Each row comes from the steps of one walk. Every step used is in the known rows, and no mark comes twice. Write the walk behind each row, first mark first.
Known rows
muza > leru > devidur: [ 32.8  44.5  -8.6 -25.0  -6.9 -10.4  29.0  11.4  25.8  24.9 -16.8   1.6
 -31.2   7.9  27.9 -24.4 -16.1  14.2 -12.9  27.6 -21.4  20.0  28.3   8.5
  -1.6   4.9  -0.4  47.8]
sidek > vugamus > losu: [  1.7  -2.1   0.8  10.9  25.2  15.9 -14.4  22.7   3.7 -11.6 -13.1  10.3
   8.9  -2.4  -7.7 -11.0   3.8  -1.7  -4.0 -30.4 -12.5   0.7   8.6 -10.4
  13.5  -1.8  22.1 -30.7]
fufi > vugamus > leru > devidur: [ -7.2  27.8 -28.9   5.4  13.2  30.9 -30.4   3.2  -0.2   6.8   1.5   6.7
 -20.8  18.7  14.0 -22.7  -4.4  -5.6  20.8  45.2 -21.4   2.3 -35.4  29.9
  -7.3  -7.4 -32.1 -12.1]
nufipap > sidek > tesole > losu > vugamus > leru > muza: [  5.8   1.5   5.6   7.6   5.3   2.4  18.7  17.9  -4.4  25.5  12.7  -0.9
  48.0  -8.7 -48.2  24.3  13.4  -2.7  -0.1   6.9  30.9  35.4  -1.7 -23.5
  38.7   3.1   0.0 -11.7]
bonun > leru: [-18.6  -0.6   6.3 -31.7  -1.7 -33.8   8.8  10.7  26.2  -4.5  -5.2 -26.0
 -27.0 -11.5  23.9  26.4   0.4   4.2  28.8 -11.7 -13.9  -8.1  35.5 -32.5
  17.2  -5.3  47.5  19.0]
nufipap > sidek > tesole > losu > vugamus > leru > devidur: [ 16.8   5.1   5.5  19.0   8.0   1.7  24.1  21.4  -3.4  24.9  15.9  10.7
  36.8 -24.2 -44.2  18.6  19.0   0.7   3.9  14.4  25.1  35.0  -0.1 -26.2
  39.3  -3.9  -1.5  -4.2]
muti > leru: [-14.5 -18.2 -25.2  -0.5  11.0 -12.4   7.8  -6.4   1.2   0.3 -19.6 -60.8
 -28.4 -10.4  59.5   7.2 -14.9   0.9 -21.7  -3.9  -5.8 -27.4 -17.2 -10.4
  -8.8  -2.2  17.3   1.5]
muti > leru > muza: [-10.6  11.9 -33.6 -21.1   0.4   2.2  27.6 -11.9  -0.5  10.1  -8.4 -55.6
 -28.5   8.8  46.5  14.1 -41.4 -21.2 -31.3  -1.3   4.2 -17.0 -17.4  -6.4
  -2.8  16.0   3.6  -1.6]
bonun > leru > vugamus > fufi: [ -2.2  28.3   7.1 -10.7 -13.7 -19.6  17.3  14.5  -3.7 -22.8  16.5  -3.6
 -31.9   3.5  -9.0  21.5  17.0 -16.1  20.1   3.7  -8.2   3.0  18.9 -35.3
   8.7   7.6   7.4  17.7]
sidek > vugamus > losu > tesole: [  8.2 -24.3   6.7  19.8   2.9  31.6 -14.6   4.5  -8.8  -0.7  11.5  14.5
  10.2  -5.8 -21.8  -4.0  -9.0   9.5  -9.5 -17.9 -14.8  -2.1   4.6 -11.9
  -0.7  -1.4  28.8 -20.2]
fufi > tesole > losu: [-37.4  -6.7   2.8   4.3   3.4 -12.4 -23.6 -18.8   6.1 -15.1  -6.6   0.6
   3.4  -4.9  42.4   8.1 -29.3   4.0  -9.1  -7.3  22.1 -12.7 -13.1  18.7
   3.5 -19.6  -2.0   7.1]
tesole > losu > vugamus: [-43.9 -25.3   0.3 -20.1 -17.8 -36.3  16.5 -12.3 -18.8   8.8 -23.1   2.2
  29.9   5.9  -5.5  22.0   6.7 -29.5 -22.3   9.4   4.0 -18.2  19.1   7.5
 -16.1 -21.2  29.4 -15.7]
sidek > tesole > losu > vugamus: [  1.8 -27.6   7.0 -11.9 -12.1 -33.0  14.0  10.7 -11.6  17.8  -1.0  13.2
  43.4   5.7  -9.9  22.2  -3.4   5.8 -24.3 -11.9  16.3  -3.6  21.8  -6.4
  12.4 -26.7  14.5  -4.2]
fufi > tesole > losu > vugamus > sidek: [-32.7 -12.3   5.7  -0.4  -8.0   0.7 -18.0 -37.7   1.8  -8.1  -1.2  11.1
  20.7 -11.0  17.1   7.4 -10.7   4.9  -5.1   0.6  17.8 -20.1  -6.0  31.6
 -15.4 -17.1  -5.7   9.5]
losu > vugamus: [-14.8 -35.0   2.7 -41.5 -20.6 -29.2  24.8  -0.4   2.8  10.8  -4.8  -3.2
 -12.5  26.8 -10.9  -0.4  -3.9 -24.5   6.3  11.6   3.9  -2.5   1.0   3.9
 -20.3  -6.3  27.0 -21.9]
fufi > tesole > losu > vugamus: [-45.3 -23.3   4.7 -13.3 -16.6 -17.3 -11.8 -24.7   2.0  -6.1  -3.3  12.0
  18.1   4.8  18.8  14.0 -18.1  -8.0 -11.6  13.1  23.6 -12.6 -11.7  26.3
 -15.6 -25.9   8.5  -0.4]
fufi > tesole: [-13.0 -12.6   3.4  -9.8   6.3  -5.0 -19.5  -7.2  25.8 -15.0   4.0  -6.8
 -36.0   7.0  45.0 -10.3 -41.2  11.3  14.3  -8.9  19.8   0.5 -28.5  14.9
   5.5  -6.6  -6.6   4.3]
losu > vugamus > sidek > nufipap: [ 18.7 -24.8  11.7 -25.9 -17.7 -25.8  22.5 -10.8  26.3  14.2  -8.2   2.8
  11.1 -10.1 -16.3   4.1  17.6   0.4   2.0  -3.4  -6.7 -13.0  21.9   2.4
 -25.2  15.4  15.2   8.7]
losu > vugamus > sidek: [  2.0 -23.1   4.0 -19.0  -7.3  -0.3  14.7 -21.8   2.6   5.0  -2.1  -3.1
  -9.2   3.2 -10.5 -10.8   7.1  -1.2  17.5  -8.4  -4.0 -13.7   9.0  11.7
 -20.4   8.5   6.4  -5.7]
vugamus > sidek: [ 18.6   5.3   0.3  10.6  25.4  16.1  -5.4 -17.9  10.8  -9.6 -10.5 -21.0
 -32.2 -18.8  28.1 -20.5  -8.0  24.6  21.3 -43.9  -9.0 -16.7   8.5   2.1
   6.3  22.0 -16.1  11.4]
bonun > leru > devidur: [  0.6  33.1  -3.4 -33.5  -6.6 -21.1  39.4  10.8  25.4   3.9   9.8  -3.6
 -43.1 -18.9  17.1  27.0 -18.1 -10.8  25.9  -0.2 -11.2  -0.9  38.9 -28.8
  23.4   3.9  28.6  28.5]
bonun > leru > vugamus > losu > tesole: [-14.2  14.4   6.0  15.3 -19.6  -0.9  15.8  -8.8   4.2 -11.6  39.4   0.5
 -14.1  -3.8 -18.8  26.4   6.2  -6.3  12.1  -3.3 -12.6  -6.7  24.7 -35.6
   7.6   3.3  27.5  10.5]
leru > vugamus > losu > tesole: [  0.6   6.9  -2.3  42.4 -12.0  21.5  15.5 -15.7 -16.5 -11.7  43.7  12.8
 -22.5  21.3 -24.1  -8.8 -14.1 -15.3 -10.7  -8.2   3.6   1.0 -15.4 -11.5
  -3.7  11.5 -13.0 -20.6]
fufi > tesole > losu > vugamus > leru > muza: [-43.6  14.7  -7.9 -13.8 -20.2  15.9  -6.3 -36.8 -10.7  10.5   3.1   9.1
  29.1  11.3  11.3  12.3 -23.0 -15.5 -17.9  24.3  18.4  -9.1 -17.9  35.9
  -8.3 -13.1 -13.0  -3.0]
losu > vugamus > fufi: [ -6.7 -19.6  -1.8 -38.3 -24.3  -7.8  14.5 -13.3 -31.5   3.9 -10.7  -4.1
 -15.6  29.5 -21.1 -12.4   0.1 -13.0  -9.1  12.9   0.7 -13.6 -13.1  -3.8
 -30.3   1.6   4.1 -18.3]

Write each row's walk
[  1.9 -13.9  22.6  18.5  22.2   5.6 -24.5  33.3  -2.3 -22.5  -5.3   9.6
  20.4 -29.0 -32.9   7.8  23.1   0.4  12.8   5.4  25.2  33.7 -17.9 -23.7
  21.1   0.0   6.4  -7.3] -> nufipap > sidek > vugamus > fufi > tesole > losu
[-19.8  13.5  -2.8   5.2   1.2  14.0 -30.4 -28.1 -37.6 -19.0 -14.2  -5.4
  -7.2   1.7  25.4 -12.5 -22.0  17.4 -25.6  -9.1  12.0 -23.4 -29.4   4.1
  -7.3  -5.8 -29.4   9.4] -> vugamus > fufi > tesole > losu
[ 34.3  39.2   5.6  11.2  -1.8  -4.1   6.7   9.6  23.2  -1.2  -3.2   0.5
 -16.4   7.0  10.3 -27.5  24.5  17.9   1.5  12.1 -22.4  25.2  26.6  14.4
 -11.8  13.7 -19.5  46.1] -> muza > leru > vugamus > sidek
[  7.8 -11.0  -1.2  23.1  24.4   7.3 -53.7   0.0   6.6  -9.9  -2.6  10.3
  22.1  -4.2   7.0  -7.2  11.4  31.3  12.5  -9.0  -6.5 -15.1  -4.3  22.5
  -1.2 -15.8 -26.4   6.5] -> fufi > vugamus > sidek > tesole > losu
[ -8.3  27.6   2.3  23.4  -8.5   2.5  -3.5  -4.1 -27.4 -33.4  18.1  21.4
 -17.3  20.3  -2.5  -5.3  -6.0 -23.8 -13.6   7.8  21.1   5.1 -28.5   4.8
  -6.3   2.3 -43.2   0.0] -> leru > vugamus > fufi > tesole > losu
[ 30.5   6.6   6.9  29.1  23.9   8.4 -10.5 -12.9  -2.8   0.6  -4.1  -1.7
  20.0 -31.2  15.6   0.0  -1.8  42.5  -3.0 -54.0   0.4 -17.7  26.1  -3.7
  24.7   3.8 -21.5  22.6] -> vugamus > sidek > tesole > losu
[ 11.0 -32.2  18.6  33.1  20.9  20.5 -11.1  26.5  11.0  -3.9  15.8   2.5
  10.5 -27.1 -51.7   3.7  14.4   6.1  17.6  -9.2  10.6  33.5  -9.2 -37.3
  21.9   8.7  33.1 -22.6] -> nufipap > sidek > vugamus > losu > tesole
[ 26.7  30.7 -10.6   1.9  12.4  32.9   7.8  33.8  -2.4  10.1   0.6  21.7
  -5.7 -12.6  -3.0  -6.1   1.5 -16.3  14.6  13.2 -21.3  21.9   2.1   7.0
  17.4   5.3  -4.8  -9.9] -> sidek > vugamus > leru > devidur
[  1.2  -2.2   9.3  -0.3   4.4  14.0 -34.5  18.3 -21.6 -22.7 -13.0  22.5
  15.0  -7.4  -0.8  -1.4  -0.4   0.6 -11.1  -3.2   2.5   2.1  -9.8   4.6
  -4.3 -10.3  -5.0  -2.0] -> sidek > vugamus > fufi > tesole > losu
[-24.3 -26.8 -11.8  24.3   3.3  29.3 -52.6 -25.8  -7.1  -2.9  11.9   0.0
  -4.7  24.3  -5.5 -21.9 -14.0  19.2  -3.3  13.6 -15.0 -23.0 -35.9  12.1
 -25.6 -15.5   1.1 -24.1] -> fufi > vugamus > losu > tesole
[-16.1  15.3 -18.0 -38.0 -24.3  18.6  28.3 -18.8 -16.2  31.8   3.2  -6.3
   2.3  34.3 -18.3  -3.0  -8.6 -29.5  -0.4  28.1  -5.6   3.2  -9.3  18.3
 -13.3   9.7  -2.0 -25.2] -> losu > vugamus > leru > muza
[  8.7   9.1 -20.9  34.3  11.6   7.5  15.3  -9.5   0.5 -19.0   8.9 -38.6
 -27.7 -17.5  36.6   4.6   6.2 -10.2  -8.5  -4.9  -2.0 -17.1 -15.8  -3.0
 -10.0  17.1 -19.1  10.2] -> muti > leru > vugamus > sidek
[ 15.1  26.5  -0.8  23.9 -20.6   9.6   7.3  -7.1   4.3   8.2  11.7   5.3
  -4.5  21.4  -7.1 -24.7   9.3  20.5 -25.8  22.5 -23.2  15.4  14.4   1.5
 -18.3   3.0  -1.0  29.5] -> muza > leru > vugamus > losu > tesole
[ 19.0  26.6   4.0  -6.3 -12.5 -27.6  15.3  27.1  24.9   0.8  -4.9   1.5
 -19.9  25.8   9.4 -18.7  16.0  -0.4  -5.4  28.4 -14.6  34.7  20.6   8.9
 -10.9   1.4  -2.4  32.9] -> muza > leru > vugamus
[ 39.1   1.7  10.0   2.9  15.0 -15.4   5.2  -4.3  38.1   1.6 -17.0 -11.7
  -7.1 -35.4  18.8  -5.6   5.6  28.1   3.1 -37.7 -13.5 -13.5  23.9  -9.1
   0.3  29.4  -3.6  29.0] -> vugamus > sidek > nufipap
[-29.5 -12.8   1.2  -1.7  -8.4 -13.3   8.6 -29.3 -18.9   6.0 -20.9   1.8
  34.9 -12.1  -6.2  12.4  16.8  -9.6 -14.4  -6.6  -2.4 -28.8  26.0  13.2
 -18.2  -8.7  12.4  -2.9] -> tesole > losu > vugamus > sidek
[ -4.5  51.6 -26.3  -9.8   4.8  37.6  10.7 -14.5 -13.3  23.6  -3.7 -23.8
 -16.7  20.3  18.1 -11.2 -26.8 -11.1   0.7   3.0 -11.5   4.1 -16.2   9.6
  17.9  25.0 -26.9 -13.2] -> vugamus > leru > muza
[ 21.9  -6.1   7.5 -12.0   9.5   8.7 -15.2  35.2 -17.8 -16.4 -15.6  10.7
 -10.3   1.9  -9.7 -11.9   4.2  -5.0   0.8  -9.8 -10.1   7.6  -3.2 -11.0
  -0.5   4.1   5.8 -12.9] -> sidek > vugamus > fufi
[-19.0  -9.7 -12.4 -21.8 -17.4   6.8  11.7 -15.0 -15.5  23.4  -6.1 -10.3
   2.3  19.5  -8.3  -9.4  13.1 -12.2   8.4  26.9 -13.8  -5.7  -9.1  12.1
 -17.5  -6.0   7.9 -22.0] -> losu > vugamus > leru
[  6.3 -35.0  19.2   7.6   8.6 -31.1  13.1  29.5   8.0  11.0   6.0   1.5
  36.9 -16.6 -40.4  24.2  20.0   3.5   4.7  -2.7  35.8  32.3   4.2 -31.8
  33.4 -10.5  20.6  -9.5] -> nufipap > sidek > tesole > losu > vugamus
[ 13.7 -15.0   2.7   2.3  17.6 -11.1 -43.6   6.7  40.4  -7.3 -13.9   3.0
   0.0  -6.5  10.8 -11.6  16.9  20.6  17.5   4.3 -16.3 -12.8  -8.4  17.4
 -20.6   4.7 -12.3  11.7] -> fufi > vugamus > sidek > nufipap
[ 15.9   9.4   7.9   6.8  26.0  21.7   0.6  45.5  15.1   6.4   6.3  -3.5
   8.0 -14.8 -38.6   5.9  18.2 -17.5  30.6  11.2  10.2  54.4 -11.8 -19.7
  36.5  22.3   8.2 -22.6] -> nufipap > sidek > vugamus > leru > muza
[ 13.6  24.1  -1.6   9.8  -6.1  -2.7  15.7  13.6 -24.8 -27.7  14.5   8.5
 -42.8  29.1 -13.0 -16.0  -1.8 -28.7  -0.6   0.2   8.7  13.2 -22.9 -11.1
  -3.3  17.2 -35.9 -11.3] -> leru > vugamus > fufi
[ 27.2 -25.3   9.3 -14.3  -8.6  -0.6  14.2  -9.9   4.0  12.3   9.8   6.4
   8.6   1.6 -18.4  -6.4   4.4  16.2  11.3 -18.3   3.7  -7.8  13.9   4.9
  -6.3   2.9  -2.1   0.1] -> losu > vugamus > sidek > tesole
[-37.3 -11.9  -2.1 -17.1 -21.8 -18.2   9.3 -21.5 -47.3   5.0 -27.0   1.1
  27.4   9.4 -14.5  11.8  12.4 -19.7 -34.2  11.3   0.3 -27.9   9.7   1.0
 -23.5 -14.9  11.8 -13.6] -> tesole > losu > vugamus > fufi
[ -0.2 -10.9  -1.7   2.4  -9.2  -8.7   6.3   1.9 -23.1  27.8  -0.6   8.8
  53.0   0.5  -9.1  17.9   8.9  13.2 -24.2  -4.3   3.7  -5.0  15.2  -1.4
  14.1 -24.9   3.0  -4.6] -> sidek > tesole > losu > vugamus > leru
[ 22.4 -14.3  -0.1  14.1  25.6  11.9 -54.0   6.6  19.2 -11.1   6.0   5.4
  -2.4   4.2   9.0 -20.7   1.0  35.7  25.5  -8.8  -6.2  -7.0 -15.3  19.6
  -0.5  -7.2 -28.6   3.2] -> fufi > vugamus > sidek > tesole
[-19.8 -15.6  12.1  -4.7 -15.7 -18.9 -10.4 -29.2  19.8  -0.1  -7.6  16.2
  37.9 -21.0  13.8  16.6  -2.1   8.4 -16.7   3.6  15.4 -19.9   4.2  23.4
 -20.1 -11.5   1.1  22.1] -> fufi > tesole > losu > vugamus > sidek > nufipap
[ 48.5  18.8   9.4  34.6  10.9   3.1  15.0  15.5  10.8 -19.6  35.5  20.0
 -19.2   0.8  -8.7  -8.3   2.9   1.1  18.8 -30.6  12.4  18.8   4.2  -2.6
  21.1  20.0 -42.2   6.9] -> leru > vugamus > sidek > tesole
[  9.5   2.9  -3.8   3.1  15.6  21.7 -18.1  34.0  -3.4   2.1 -12.2   3.8
   6.0  -8.3   2.2  -6.3  15.9  -4.5  17.2   3.3 -23.3  15.5  -0.7   3.6
  12.8  -2.0   8.5 -18.3] -> sidek > vugamus > leru
